Every row comes from one small tree of marks. The marks that hang from a mark follow it in brackets, in the order of their numbers. Every link used is in the known rows. Which tree was each row made from?
Known rows:
Q_935[Q_312 Q_514]: [ -5  42  -3 -13  -8  29   5  20 -35  22 -27  39  -1 -15 -34 -60  64  15
  18 -27   8]
Q_351[Q_183 Q_312[Q_935[Q_346]]]: [ -4  17 -35 -49  -3   5 -19  31 -21 -31  17  87 -32 -23   1 -43  24  14
  18  -3  18]
Q_351[Q_183 Q_201 Q_312 Q_346]: [  3  21 -34 -61 -24  -5  -7  56  -6 -60  11  15 -57 -10 -13 -26  39  17
  45  -4 -11]
Q_351[Q_183[Q_476] Q_312]: [  8  45 -15 -39   9  -6 -32  15 -40 -20  37  71 -44 -25 -11  -1  11  41
  43 -12  24]
Q_346[Q_351]: [-21  -7  -7   9   6   1  14  16   6   8  18  23  29  15  -2  17  15   7
 -30   6 -34]
Q_351[Q_183 Q_201 Q_312[Q_935[Q_346 Q_514]]]: [-28  28 -46 -52 -11   0 -17  43 -10 -31  16  41 -15 -41 -25 -82  62 -28
  40  -7  11]
Q_346[Q_476[Q_183[Q_351[Q_201]]]]: [-16 -17   1  11 -27  -1  15  -9  48   3   0  21 -19   1  -9   5  22  50
  50  40 -22]
Q_351[Q_183[Q_476] Q_201 Q_312[Q_935] Q_346]: [  1  26 -36 -82 -37 -36 -41  46  12 -36  16  39 -44 -23 -45 -44  19  30
  19  -9   0]
Q_183[Q_351[Q_201 Q_312 Q_346] Q_476]: [ 12  10 -16 -70 -30 -44 -44  -3  20  17  67  -7 -46 -13 -33 -21 -36  27
  22  18 -10]
Q_476[Q_183 Q_346[Q_351[Q_201 Q_312[Q_935]]]]: [-41 -14   4  65 -26  15  10  18  42  29   3  92  42  12   0 -17  44  31
  11  24 -40]
Q_476[Q_346[Q_351[Q_183 Q_201 Q_312]]]: [-32 -10 -20  43  -1  13  -2  13   3  17  38  55  11   0 -23  -2  34  22
  28  12 -48]
Q_312[Q_351]: [ 14  18 -10  22   0 -18  -4  26  12  -4  31  -7 -10 -15  23 -31 -24 -11
  -9  28  -2]
Q_476[Q_183]: [ -4   7  18  17 -17   8  22  12  23  -6 -33  45  11  13  28  -5  13  23
   2  16   1]
Q_351[Q_183[Q_476] Q_346]: [ 25  17 -14 -56 -14 -32   3  20   5 -30   0  45 -46   0 -22   5 -34  61
  -3   9 -24]
Q_476[Q_183 Q_346[Q_351]]: [-29 -19  14  77 -16  17  32   6  39  32  -5  93  40  23  10   6  18  47
   1  33 -52]
Q_476[Q_183 Q_346[Q_351[Q_201 Q_312]]]: [-38 -12   7  71 -21  20  19  15  33  26   8  81  38  13   4  -4  42  32
  24  26 -42]
Q_351[Q_183 Q_201 Q_312 Q_346[Q_476]]: [ -5   7 -35 -50 -29  -6  -1  45  10 -58  18  18 -66 -19 -29 -10  51  41
  74   7 -17]
Q_476[Q_183[Q_351[Q_201]] Q_346]: [-18 -18   5  48 -32   7   7  -6  51  31   2  56   0  18   5 -26   1  39
  29  46 -47]
Q_935[Q_312[Q_351[Q_201]] Q_346[Q_476[Q_183]]]: [ -4  -9 -20  22 -29  14  35   8  27  14  -1  21  17 -25 -21 -39  22  24
  39  45 -13]
Q_476[Q_183[Q_351[Q_201 Q_312[Q_935]]] Q_346]: [-21 -13  -1  36 -38   9 -12   3  46  31  10  79  -6  11   5 -42  16  39
  32  37 -31]
Q_346[Q_476]: [-11 -19  -1  16  -8  -1   9 -17  22   3  10   5 -13 -11 -24  23  17  35
  42  16 -10]
Q_935[Q_346 Q_514]: [-18  -1 -13 -10  10   1  51  -5  -2  13  20  11  31 -40  -2 -61   5 -57
  14  17  -4]

Write each row's tree:
[-13  24 -11 -27  -8   3 -30  27 -15   2  18  52 -10 -27  -3 -57  44 -14
  11 -22  34] : Q_351[Q_312[Q_935[Q_514]]]
[ -1   1 -16 -40 -31  -8  -9  38  10 -29  21 -27 -24 -11 -13 -22  31 -11
  32  -7   1] : Q_351[Q_201 Q_312 Q_346]
[ -5  12 -46 -22 -19 -49 -19  29  44  -5  30  17  10 -40 -20 -85 -33 -25
 -26  40 -10] : Q_312[Q_351[Q_183[Q_476] Q_201] Q_935[Q_346]]
[   6   22  -23  -21  -30  -41   -9   56   42   -4    9   33  -12  -23
    4 -105  -12  -17  -48   22   -9] : Q_312[Q_351[Q_346] Q_935[Q_514]]
[-30  10 -16 -11   0   3  -7  36  -5   9  30  60  22  -4  -4 -23  46  -2
 -22 -10 -11] : Q_346[Q_351[Q_312[Q_935[Q_514]]]]
[  2 -24 -24 -44 -36 -22  -6   3  46  -2  28 -29 -49   8 -22 -19 -13  27
  22  37 -45] : Q_183[Q_351[Q_201 Q_346[Q_476]]]
[ -6  -8 -12  -4 -18 -37 -43 -38  33  58  63  -1 -14 -11 -51 -18 -45  26
  24  32 -37] : Q_183[Q_351[Q_201] Q_476[Q_346]]
[-29   9 -24 -16  18  -8  55   7  -5  12  37  50  39 -35 -14 -46   8 -31
  -1  22 -30] : Q_935[Q_346[Q_351[Q_183[Q_476]]] Q_514]
[  1   5   1 -24 -38  -1   6  27  34 -13  -3  36 -28  16  26 -29  11  31
  18  29 -13] : Q_476[Q_183[Q_351[Q_201 Q_312 Q_346]]]
[-19 -32 -14 -11 -25 -12  10  -6  48  11 -12  47  25 -14 -15 -37  -1   4
 -16  25  -4] : Q_312[Q_935[Q_346[Q_476[Q_183]]]]
[ -5 -20  -8   7 -24  29  41 -14  11  20 -21  51  17 -11 -26  -9  26  46
  37  25  -7] : Q_935[Q_312 Q_346[Q_476[Q_183]]]
[ 14 -22 -15 -43 -28 -19  -1   0  34   1  28   7 -59  14  -7  -9 -29  48
  11  37 -39] : Q_183[Q_351[Q_346[Q_476]]]
[-33   3 -18   1  -1   5  -4  31  -1   0  37   4  26  -1 -10   2  50 -14
   3  -4 -19] : Q_346[Q_351[Q_201 Q_312]]
[ -5   5 -23 -40 -16  -4 -35   9   4   3  48 -13 -41  -3  -4 -33  10  -4
  33  15  -6] : Q_183[Q_351[Q_201 Q_312]]
[-22  -6 -20 -28 -12 -14   9   6  21  16  -4  38  30 -29 -16 -82   7 -40
 -29   6   2] : Q_312[Q_935[Q_346 Q_514]]
[ -5  54 -16   3 -13  13  -1  42 -18  17  -5   9  -1 -29 -28 -89  58  -7
  19  -8   2] : Q_935[Q_312[Q_351[Q_201]] Q_514]
[-16  24 -18 -19  12  -3  -8  29 -23  -7  45  73  -2  -3 -10  17  24  35
   1  -2 -17] : Q_346[Q_351[Q_183[Q_476] Q_312]]
[ 13  -5 -21 -39 -20 -12  24  25  19 -46 -10  45 -62   5 -18  12   2  72
  27  22 -38] : Q_351[Q_183 Q_346[Q_476]]
[-38  -9 -28  -3  13   2  68   3   9   5  36  51  27 -37 -20 -35  32 -13
  28  34 -40] : Q_935[Q_346[Q_351[Q_183] Q_476] Q_514]
[  9   6   7 -24 -33   2   9  24  26 -11  -2  62 -34  20  37 -21   0  45
  11  29 -10] : Q_476[Q_183[Q_351[Q_312 Q_346]]]
[  6  -6   4 -20 -33   2  14  26  20 -25  12  51 -42  -6   8   8  27  55
  47  12   3] : Q_351[Q_312 Q_346[Q_476[Q_183]]]
[-14  32 -25 -14  -3  -8 -39  13 -17  -8  44  35 -27 -33 -42 -17  32  20
  69  -5   2] : Q_351[Q_183[Q_476[Q_346]] Q_201 Q_312]
[-11  -9  -8 -20 -44  -5   8  32  35 -30  10  -1 -28 -14 -15  -9  51  24
  63  11  -6] : Q_351[Q_201 Q_312 Q_346[Q_476[Q_183]]]
[-18  17 -22 -13  11  12   3  39 -24 -18  32  70  -6   6   5  10  40  26
   1  -2 -22] : Q_346[Q_351[Q_183 Q_312]]
[ 25   1  -6 -61 -23 -48 -27 -17  27  26  47  12 -44   3 -24  -6 -70  49
 -11  28 -25] : Q_183[Q_351[Q_346] Q_476]
[  7  30 -28 -68 -24 -26 -22  39  -4 -42  29  18 -50 -22 -34 -16  17  30
  45  -5  -4] : Q_351[Q_183[Q_476] Q_201 Q_312 Q_346]
